Each row was made from one small tree. The marks that hang from a mark follow it in brackets, in alphabetical order. Every link used is in the known rows. Write each row's tree.
In the rows, zero is written as 128.
Known rows:
dofiv[pasuro[bibul voro]]: [110 131  86 105  96 157 180 160 126 143 127 181 151  52 161 132 144 137
 186 105 139 113 167 143 103 156 109 147 152 132 129 141 121 118 139 117]
subi[dofiv[lizan]]: [ 78 117  86 133 107  91 121 180 132 136 109 135 156 103 139 133 123 133
 182 113 131 117 149 143 117 155 109 134 149 133  99 144 102 124 129 112]
bibul[lizan[dofiv]]: [ 83 116  75 128 119  64 133 150 139 159 114 141 157  86 168 122 183 128
 174 106 140 102 120 120 123 148 127 120 138 146 110 150 117 129 134 126]
miki[buse moludim[dofiv[pasuro subi]]]: [ 89 118  88 185  94 100 129 122  73 149 108 172 154  38 145 130 169 134
 190 117 128 139 136 138 132 167 161  96 151 125  93 151 103 118 143  90]
niru[dofiv[lizan[dogon] moludim subi]]: [127 109  86 216  87 101 154 156 145 123 127 175 164  86 111 132 141 141
 193 108 118 143 151 134 109 147 150 132 155 131  63 129 112 120 139 101]
pulo[lizan[dogon]]: [112 120 106 145  82  94 141 183 132 153  85 124 157  85 155 109 131 135
 190 106 139 122 126 144 106 155 124 108 141 135  43 153 139 132 132 115]
pasuro[bibul dogon[lizan[dofiv[subi]]] voro]: [100 138  52  60  70 128 212 159 156 145 128 212 158  66 131 135 141 132
 184 107 122 111 167 150 101 137 131  79 172 151 197 128 155 112 142 109]
voro[lizan[bibul domab[pasuro]]]: [134 109  84 175 131  89 137 192 133 139 124 176 170  54  73 104 155 134
 195 100 138 108 136 144 110 149 129 114 153 128  99 161 107 120 133 101]
moludim[dofiv miki]: [ 91 123 159 138  87 122 143 115 106 139 112 159 175  66 128 129 165 137
 169 119 133 128 126 147 119 147 116 132 148 137 114 134 100 128 124 104]
dogon[lizan[bibul] pasuro[dofiv domab voro]]: [ 90 139  79  63  87  83 198 187 161 149 166 193 157  83 103 139 197 145
 184  87 139 114 134 114 120 146 143 110 196 137 155 147 134 117 137 101]
miki[moludim]: [ 92 120  82 134 104  86 123 160 127 149 103 133 161  80 114 128 143 131
 186 116 131 122 132 144 156 158 125 106 141 132 105 141 111 125 136 117]
niru[dofiv[pasuro]]: [102 114  67 195 106  71 125 160 102 131 131 163 161  60 145 133 195 141
 192 113 136 124 130 116 112 156 132 140 148 132  96 162 105 131 134 114]
bibul[lizan[dofiv dogon]]: [ 89 113  98 125 107  69 139 157 142 156 118 136 148  83 181 120 167 132
 184 100 146  98 118 128 118 147 133 107 139 145  87 153 136 130 135 123]
lizan[bibul dofiv[bigav]]: [ 94 108  93 114 124  48 137 165 131 152 121 164 153  90 131 127 161 135
 178 107 153 113 150 141 109 163 120 113 141 144  94 168 142 112 131  98]
niru[dofiv[moludim]]: [105 114  92 202 103  78 125 159 139 139 131 167 169  85  90 133 182 138
 189 115 127 158 141 124 150 143 133 152 144 133  97 130  96 126 136 113]
voro[lizan[bibul dofiv domab]]: [113 108  84 161 130  61 160 174 136 140 122 177 155  86 119 107 193 136
 186 102 150 105 130 151 103 147 135 106 151 147  92 155 114 115 133  95]
miki[buse moludim[dofiv[lizan[domab]]]]: [ 81 117 113 215 116 136 106 136  94 143 109 147 156  85 116 121 194 136
 190 116 132 134 149 155 151 170 149 130 143 132 111 136  84 118 143  89]
lizan[dogon[pasuro[dofiv[bigav]]]]: [111 118 116 117  84 147 134 168 138 151 157 165 148  96 123 138 151 149
 176 100 135 122 163 131 116 159 134 102 166 131  93 178 140 125 138  99]
moludim[dofiv[bigav subi]]: [108 121 106 147 100 129 118 130  93 143 106 172 168  79 110 133 135 135
 171 118 119 135 158 139 100 160 128  88 148 134  92 163 120 118 137 102]
dogon[lizan[dofiv] pasuro[bibul domab voro]]: [ 86 138  61  62  78  86 200 158 166 149 155 201 151  84 123 137 205 145
 182  92 133 115 141 157 120 151 114  99 193 149 128 139 131 118 142 102]
pulo[lizan[domab]]: [107 119 101 142 107 120 136 187 129 153  88 129 163  89 116 108 157 134
 183 112 129 122 122 136 105 157 125 117 144 138  74 153 110 129 129 110]
subi[dofiv]: [ 71 120  98 114 107  80 117 183 128 146 115 139 162  89 119 133 125 132
 187 115 131 122 135 138 131 149 109 111 145 134 104 149 110 127 128 114]
dofiv[subi]: [109 123  78 120 101 101 144 157 133 140 104 162 176  70 113 134 119 132
 178 116 114 117 126 138  98 149 138  99 147 136  92 147 113 124 134 109]
dogon[lizan pasuro[bibul dofiv[bigav] domab]]: [104 140  68  67  86 138 155 162 148 154 160 199 151 100 109 142 182 144
 162  96 130 127 153 143 124 166 115 103 185 135  98 183 131 116 142  92]
domab[pasuro[bibul[lizan] dogon voro]]: [108 137  63 123 106 151 159 175 151 160 139 174 163  50 132 119 125 131
 191 100 129 104 182 111 136 141 110 132 147 129 217 133 137 124 140 143]
lizan[dofiv[bigav] dogon[pasuro] domab]: [101 100 113 116 102 111 136 163 142 146 150 162 140  94 105 129 174 153
 186 101 138 114 144 151 100 159 129  88 167 143  81 173 133 124 136  85]
dofiv[moludim[miki] pasuro[bibul dogon]]: [117 119 107 100  79 143 195 131 144 140 130 197 146  41 145 135 126 140
 168 115 139 138 155 143 120 135 108 186 158 127 157 122 109 116 128  97]
pasuro[dofiv dogon[lizan[bibul]] domab]: [ 97 140  45  63  99  60 165 190 145 142 145 189 158  75 122 134 176 135
 179 100 145 112 125 118 117 139 143 123 169 140 178 156 139 117 132  97]
bibul[lizan]: [ 92 119  84 136 118  92 122 156 137 157 105 129 165  89 151 126 149 129
 175 109 133 110 123 111 128 148 124 130 137 135 110 150 109 131 134 132]
voro[lizan[bibul dofiv[bigav]]]: [123 107  86 169 117  43 141 159 127 148 118 179 149 103 143 112 156 134
 174 101 155 118 158 148 108 158 122 102 142 143  77 171 134 111 138 102]
buse[miki[moludim[dofiv]]]: [ 78 127  88 167 105 101 107 147 106 145 102 146 164  65 123 135 182 133
 184 116 132 135 133 149 140 154 164 111 143 132 119 143 102 135 137 114]
lizan[bibul dofiv[bigav subi] dogon[pasuro]]: [104 101  94 109  98  53 173 167 145 148 143 176 150  83 116 132 145 150
 188  99 140 108 146 139  82 160 142  63 176 139  70 176 164 114 133  83]
domab[pasuro[bibul voro]]: [114 136  93 114 102 159 158 176 141 149 134 182 172  43  99 123 132 132
 193 103 125 111 175 152 128 154 105 127 148 129 138 135 126 121 139 124]
dofiv[bigav subi]: [118 119  90 125 101 115 125 153 120 145 106 167 166  84 112 138  95 132
 171 115 116 123 148 135  95 161 128  92 143 133  84 165 124 118 137 103]
bibul[lizan[dofiv[moludim] dogon]]: [ 99 106 103 127 102  76 146 151 163 160 121 151 141  82 154 121 166 132
 180  99 146 127 124 131 137 137 134 136 142 142  81 131 124 124 136 117]
subi[dofiv[bigav lizan moludim[miki[buse]]]]: [ 87 106 172 173  83 112 124 139 133 156 117 170 145 108 129 134  80 135
 161 113 134 162 169 149 144 162 116 167 137 125  85 131  95 108 135  83]
niru[dofiv[lizan[bibul dogon[pasuro]]]]: [ 99 103  81 218 104  46 160 180 146 125 152 147 163 102 122 131 200 157
 206  99 143 113 146 123 105 156 140 126 179 131  87 154 131 127 131  97]
buse[miki[moludim[dofiv[bigav]]]]: [ 87 122  99 169 106 114  89 144  95 151 102 151 155  78 121 136 158 133
 176 115 135 142 157 148 139 166 155 105 139 129 112 161 111 128 141 110]
dofiv[pasuro[dogon domab]]: [111 129  34 108 100  57 138 163 115 132 132 177 150  49 163 133 149 140
 181 108 137 113 123 124  97 144 125 151 152 133 145 154 109 127 133 104]
dogon[lizan pasuro]: [ 92 113  74  89  80  81 144 160 154 146 119 153 166  92  97 143 174 143
 182 108 127 126 118 141 121 145 129 106 185 135 111 151 114 134 135 102]
bibul[lizan[dofiv[bigav moludim] domab[pasuro]]]: [111 100  99 129 132 119 109 162 149 166 133 173 144  66  83 117 165 129
 173 100 134 128 149 125 138 153 121 137 140 134 105 158 108 119 138 108]

Write each row's tree:
[108 124  98 106 103  79 154 185 142 149 172 177 144  91 120 132 163 153
 181  89 148 112 146 121 108 163 135 106 172 130  81 184 149 115 135  87] | lizan[bibul dogon[pasuro[dofiv[bigav] domab]]]
[ 82 123 171 178  84 112 132 108  94 151 113 169 175  65 141 127 167 136
 172 119 134 139 127 148 133 154 138 139 139 135 109 132  97 125 133  91] | moludim[dofiv miki[buse]]
[110 133 105  72  92 191 155 191 143 149 146 194 165  45  63 127 169 130
 189  98 122 106 149 133 122 147 140 111 166 135 173 147 120 123 137 110] | dogon[lizan[domab[pasuro[dofiv voro]]]]
[103 109  92 216 111  54 148 182 131 124 131 147 164  94 139 124 175 145
 205 103 148 108 144 128 105 158 137 134 151 134  83 152 133 122 130 104] | niru[dofiv[lizan[bibul dogon]]]
[106 122  51 115 104 125 179 179 126 150 115 172 133  55 172 106 194 139
 184 110 145 109 147 144  86 154 116 131 156 144 127 163 132 121 130 101] | pulo[lizan[dofiv[pasuro[bibul dogon]] domab]]
[102 110  88 137 136 102 151 183 141 131 114 147 163  90 109 125 161 138
 186 109 140 100 137 139  93 157 130 149 152 137 110 146 105 117 128  95] | dofiv[lizan[bibul domab]]
[ 91 132  73  60  89 153 195 171 158 145 138 199 148  76 113 128 177 136
 189 106 135 109 164 155 113 138 122 104 166 154 215 126 139 114 139 105] | pasuro[bibul dogon[lizan[dofiv domab]] voro]
[ 89 126 162 175  79 119 150 104  94 148 110 183 181  54 130 129 142 135
 170 121 119 137 124 143 111 153 153 108 146 135 101 135 102 121 134  87] | moludim[dofiv[subi] miki[buse]]
[104 114 143 194  86  90 152 136 140 138 132 172 172  77  96 132 165 139
 176 116 128 154 130 127 147 140 127 158 146 133 102 120  94 126 128 107] | niru[dofiv[moludim[miki]]]
[108 112  80  72 107 140 161 169 168 152 132 204 156  43  53 123 197 130
 186 104 130 133 139 179 137 146 117 132 166 141 103 139 112 115 136  90] | dogon[lizan[dofiv[moludim] domab[pasuro[bibul]]]]
[100 132 114 124  97 159 175 165 152 158 125 148 152  83 169 119 123 133
 189  95 141 101 162 126 127 150 114 119 142 134 125 134 143 122 141 135] | pasuro[bibul[lizan[dogon]] voro]
[111 122  92  76  79 180 165 156 168 161 150 200 145 101  82 146 175 143
 163 101 131 156 178 146 146 153 120 133 184 130 110 158 126 112 143  94] | dogon[lizan pasuro[bibul dofiv[bigav moludim]]]
[ 90 109  91  80 118  87 155 187 145 144 108 155 166  80  80 129 169 134
 189 108 142 109 111 141 109 149 134 112 164 139 120 152 120 120 129  91] | dogon[lizan[bibul domab]]
[140 129  53 134  97 163 131 172 124 137 142 200 162  59 108 133 103 133
 171 108 111 109 191 122  90 158 140 120 154 126 168 173 133 116 137 104] | domab[pasuro[dofiv[bigav lizan subi] dogon]]
[ 97 105 142 143  81  76 167 114 125 155 127 199 144  41 164 129 170 137
 167 111 146 147 122 151 126 149 146 179 144 137  86 127  97 116 135  81] | lizan[dofiv[moludim[miki[buse]] pasuro]]
[126 124  59 110 102  83 133 152 102 138 121 188 148  57 147 136 111 136
 166 105 124 119 128 129  75 168 126 110 151 128  63 180 114 117 138  93] | dofiv[bigav pasuro[domab] subi]
[128 107  91 157 112  74 186 175 138 135 124 187 152  73 121 106 152 138
 194  97 140  97 125 155  76 145 154  63 159 146  63 158 136 112 135  86] | voro[lizan[bibul dofiv[subi] dogon domab]]
[100 111  95 134 112  41 147 183 129 165  96 145 147  99 149 107 163 133
 177 105 155 120 147 135 103 169 116 108 140 143  61 175 154 115 128 105] | pulo[lizan[bibul dofiv[bigav]]]
[ 93 122  63 154  97 108 133 139  89 139 102 171 155  29 145 139 166 134
 184 115 125 128 126 140 102 157 180  98 160 126 103 155 101 130 138 104] | buse[miki[moludim[dofiv[pasuro subi]]]]
[ 91 100  91  72 116  67 174 175 168 149 120 181 150  77  74 129 203 133
 185 105 148 131 116 151 124 139 140 132 167 146 109 133 117 112 130  83] | dogon[lizan[bibul dofiv[moludim] domab]]
[105 147  54 103 101  99 139 174 131 140 151 183 160  71 137 132 163 136
 174 108 129 117 138 117 122 141 135 136 148 139 168 151 117 125 135 109] | pasuro[dofiv dogon domab]
[ 82 121 103 217 102 105 106 126  91 146 104 145 159  87 143 124 183 134
 187 116 134 140 156 154 158 170 145 132 140 130 104 134  95 120 144  99] | miki[buse moludim[dofiv[lizan]]]
[105 133  98 125 109 139 184 183 142 140 141 172 158  87 143 129 159 135
 182 100 142 102 177 119 106 154 138 155 154 137 158 136 128 112 133 114] | pasuro[dofiv[lizan[bibul]] voro]
[ 98 118  60 158  97 110 102 143  81 143 113 168 136  52 156 140 156 139
 180 115 143 139 168 132 120 158 159 125 148 124 171 166 118 129 140 105] | buse[miki[moludim[dofiv[bigav pasuro[dogon]]]]]
[111 121  60 220 103  88 140 157 120 122 119 163 178  89 122 135 159 138
 186 116 112 117 143 124  96 158 144 115 152 136  92 147 105 124 136 111] | niru[dofiv[lizan subi]]
[106 108 149 154  80 103 154 119 121 153 117 186 151  45 149 132 136 137
 168 113 140 154 123 141 130 149 143 187 143 126  89 124  87 120 135  85] | dofiv[moludim[miki[buse]] pasuro]
[ 92 111  94 128 124  61 168 197 138 157 101 142 154  83 124 100 198 134
 188 106 150 107 118 138  99 158 129 112 149 148  74 159 133 119 124 100] | pulo[lizan[bibul dofiv domab]]
[102 115  62 114  95  93 179 148 149 157 139 184 126  57 181 129 169 134
 180  99 147 126 162 100 126 127 136 169 152 138 203 116 119 120 140 127] | bibul[lizan[dofiv[moludim pasuro[dogon voro]]]]
[135 130 113 161 101 136 166 178 126 151 140 195 150 102 135 115 133 134
 174  93 148 119 196 120 118 155 131 112 146 134 136 161 139 105 143 116] | pasuro[dofiv[bigav] voro[lizan[bibul]]]
[120 137  53  99  84 159 204 160 128 137 132 203 152  40 154 135 108 138
 186 109 123 110 179 128  85 143 127 119 162 132 188 136 136 113 140 113] | dofiv[pasuro[bibul dogon voro] subi]
[ 93 129  83  68  96 192 177 175 160 149 153 184 158  85  82 139 212 144
 176 104 125 113 142 146 121 152 131 107 192 139 132 165 115 123 137  93] | dogon[lizan[domab] pasuro[bibul dofiv]]
[112 128  43 183 104  45 143 158 101 124 139 189 166  48 139 134 176 141
 188 108 120 119 110 113  88 158 142 112 158 131  73 166 103 126 136 103] | niru[dofiv[pasuro[domab] subi]]
[110 114  53  80  87  74 113 165 132 151 126 190 155  60 102 131 148 131
 183 107 135 117 155 148 118 149 121 100 155 140 167 167 146 123 137 102] | domab[pasuro[dogon[lizan[dofiv[bigav]]]]]
[ 90 119 185 183  85 125 114 105  85 157 114 174 166  80 139 127 143 138
 163 118 137 147 151 145 130 166 129 131 133 132 102 150 108 118 136  86] | moludim[dofiv[bigav] miki[buse]]
[ 94 124  78  78  80 122 154 165 153 150 141 169 164  89 104 144 196 142
 175 105 126 123 129 130 125 145 143 109 187 137 129 160 117 131 136 104] | dogon[lizan pasuro[dofiv]]
